Each row comes from the steps of one path. Every step used is in the known rows, and no mark comes twice. Write the path behind each row, first mark first.
Known rows:
zasur-pupu: [  8  27  13 -32 -29 -10  -5  40   3  11 -13  16 -15  11 -34  42  36   0
 -22  18 -18  17]
devuke-tebazi-zasur-pupu: [-27  39  48 -29 -57   6  27  41  26  19  25  -6  -9  22  -4  29  46 -13
 -46   7 -21  -1]
zasur-pupu-devuke-tebazi: [ 28  33  24 -34 -71  11  35 -23  -9  11  34 -18  24  28   6 -15  -3  -1
  29   1  16 -29]
zasur-pupu-fuburi-bifis-tebazi-devuke: [  2 -25 -37  17  69  10  19 -35  13 -51 -35  42  15   7 -53  -1  -4  55
  66   8  19 -22]
bifis-fuburi: [-31 -52 -51  45  31  15  13 -25 -40 -18 -21 -29   1 -37  -6 -18 -28 -17
 -15  15 -18  26]
devuke-zasur-pupu: [ 17   6   8   0 -27  11  -8  55  -8  43  18  16 -20 -16  -7   1  20  -3
 -51  12 -23  26]
fuburi-zasur-pupu-devuke-tebazi: [ 19  43  26 -21 -71  -3  28 -14  -4  12  30 -24  27  14  11 -20 -11  21
  33  -5  33 -24]
tebazi-zasur-pupu-devuke: [-23  55  37 -37 -58  23  20  25  52 -38  15 -24 -15  23 -33  27  44  29
  14   5  17   9]
bifis-fuburi-zasur-pupu-devuke-tebazi: [  5  29  21  -4 -67   3  31 -22  -6   7  32 -31  26   4  12 -25 -23  22
  23  -3  29  -9]
tebazi-devuke-pupu-fuburi: [ 34 -43 -35  23  30   0 -52   3  -8  12 -20 -14   4 -13  29  14 -32 -54
   6 -10 -30  13]
bifis-devuke-tebazi-zasur-pupu: [-12  46  32 -42 -50  -9  29  25  22  12  31  -8  -8  33  -3  18  31  -9
 -41  -3 -11 -10]
fuburi-bifis-tebazi-zasur-pupu-devuke: [-33  53  42 -34 -45  15  19  -9  55 -47   6  -4 -12  29 -39  18  40  47
  27   5  33   3]
bifis-tebazi-zasur: [-67 -30  11  23  24  32  17 -13   8  -4   2 -11 -13  -3  15 -32  28   6
 -32  15  20 -26]
tebazi-zasur-pupu: [-37  35  42 -29 -37   6  15  57  33   1   5  -5 -23  15 -20  43  56  -7
 -46  10 -23  15]
devuke-pupu: [ 21 -25   2 -31  -8   6 -51  20 -41  23 -36  15  -7  -5  22   0 -22 -15
 -10   9 -66  -3]
fuburi-zasur-pupu-devuke: [ -1  65  27 -18 -55 -10  -2  30  33 -30  -5 -18  -6  -3 -37  17  15  61
  37   0  38  15]
tebazi-devuke: [ 21 -20 -54   5  50  28  36  17 -10 -61 -42  18  15  -3 -49  10  -5  28
  61   9 -18 -25]
zasur-pupu-devuke: [  6  51  21 -38 -53  10   4  14  31 -32   0  -9 -12  18 -42  22  31  33
  34  12  20   9]
devuke-tebazi-zasur-pupu-fuburi: [  0   2  14  16 -15 -13 -11  11  25  36  30 -34  -4   5  33  31  19 -80
 -48 -12   6  19]
tebazi-devuke-pupu: [ 28 -27 -21 -24  12  26 -31  32 -19 -17 -45  25   3   1  -8   7 -28  22
  29   6 -71 -12]
zasur-pupu-fuburi: [ 20  -5 -11  17   3 -26 -34  10  10  30   6 -18 -10  -7  13  41  12 -68
 -29   1   7  32]

Which path is each row?
[-37   0  23  -3 -23  23  50   2  -2   7  27 -34  12  12  33 -15  15 -39
 -26  -3 -10 -32]  devuke-tebazi-zasur
[ 10  -5 -18  53  28 -38 -54  34  -9  12 -31 -23   9 -52  32  -2 -53  18
  17 -21  16  16]  tebazi-devuke-pupu-fuburi-zasur
[-65 -20  18  24  43   8  19 -39  18 -16  -2  -5  -4   6  15 -17  20  -9
 -16   3  28 -14]  pupu-fuburi-bifis-tebazi-zasur
[-13  13   1 -14   5 -19  49 -38   1 -12  40 -34  18  25  34 -13 -11 -50
  -6 -29  12 -33]  pupu-fuburi-bifis-devuke-tebazi-zasur
[ 58 -20 -61  22  55 -30   0 -35 -54  10  32   1  -1 -21  25 -56 -55 -27
  -7 -33   9   6]  pupu-fuburi-bifis-devuke-zasur
[ 35 -47 -55  48  41  52  19  30 -35   3   9  10   1 -40   2 -46 -26  13
  -3  -3 -23   3]  tebazi-devuke-zasur
[ -9 -42  -7  35  54 -12 -17 -70 -15  16  -4  36   0 -11   9 -32 -10  11
   3   3  43  -3]  devuke-zasur-pupu-fuburi-bifis-tebazi
[ 24 -62 -54  64  52  61   6   4 -36  11  11  19  -2 -39   6 -75 -27  34
  -7   4   1 -12]  bifis-tebazi-devuke-zasur
[ -5  46  22  -6 -30 -39 -14  63   7  13 -19   4 -10 -22 -22  31  16  44
  -9   5   6  26]  fuburi-zasur-pupu
[ 32 -42 -21  17  17 -15 -67  -3 -20  39 -11 -21  -5 -15  50  11 -30 -80
 -21  -6 -26  19]  devuke-pupu-fuburi
[ 19   4 -12   0  42 -37  16 -23   6 -26 -14  24  14   3 -29  38  -5 -29
  37 -16  -6  21]  tebazi-devuke-zasur-pupu-fuburi-bifis
[-60 -23  24  13  31  11  -4 -31  17  -8  -4   1  -6   5  25 -14  11  -9
 -21   0   7 -12]  devuke-pupu-fuburi-bifis-tebazi-zasur
[-15  53  37 -52 -42 -23  41  13  23  -5  27   3  -1  40 -16  32  29  -3
 -23  -7 -14  -6]  fuburi-bifis-devuke-tebazi-zasur-pupu
[ 13 -34 -16 -18  32  20 -31  -8 -19 -21 -53  48   9   4 -10 -10 -31  50
  39   9 -50 -22]  fuburi-bifis-tebazi-devuke-pupu
[ 22   4 -22  37  24 -66 -62  19 -25  17 -19 -30   5 -45  43 -15 -61   5
   6 -29  29  17]  bifis-devuke-pupu-fuburi-zasur
[-51  27  43 -22 -19   0  12  16  37  -5   0  18 -17  21 -25  27  53  23
 -30  13   0   3]  fuburi-bifis-tebazi-zasur-pupu
[ 28 -20 -15  38   1 -11 -36  21   2  54  28 -17 -14 -23  31  14   0 -69
 -51  -7   7  40]  devuke-zasur-pupu-fuburi
[ 11   3  -1   6   2  18   6  26   6   7   7  44 -14  -6 -32  -2  11  42
 -10   7 -12  13]  fuburi-bifis-tebazi-devuke-zasur-pupu
[-13  18  14 -18  25 -49  16 -27  19 -27 -12  11   8  15 -17  58  16 -46
  20 -14   0  23]  tebazi-zasur-pupu-fuburi-bifis
[ 35  30 -11 -22  -7 -28  -1  20 -14  17  22  26 -15   5 -18   1   2  13
 -28  -9 -14  22]  fuburi-bifis-devuke-zasur-pupu
[ 26 -55 -35  31  42  10 -58 -17  -3  20 -15  -4   0 -15  35  -1 -35 -36
   1  -5 -15   4]  bifis-tebazi-devuke-pupu-fuburi
[-17 -36 -13   8  63 -13   0 -80 -37 -16 -37  47   8  -1 -16 -31  -8  35
  41  18  36 -31]  fuburi-bifis-tebazi
[-12 -33  -6  20  54 -27 -18 -76 -11   3 -20  37   4   1  -8 -15  -2  12
  19   9  45  -7]  zasur-pupu-fuburi-bifis-tebazi
[-37  15  31 -11 -41  35  54  -4  17 -13  35 -42  14  19  27 -18  17 -23
  -6  -5   8 -32]  pupu-devuke-tebazi-zasur
[ 30  11   5 -20 -46  13  40 -42 -25   1  27 -26  32  17  19 -34 -22 -13
  44  -1  23 -40]  pupu-devuke-tebazi
[ 14 -43 -22 -11  25  34 -42   7 -20  -7 -44  36   0  -4  -2 -17 -34  45
  25  13 -49 -23]  bifis-tebazi-devuke-pupu
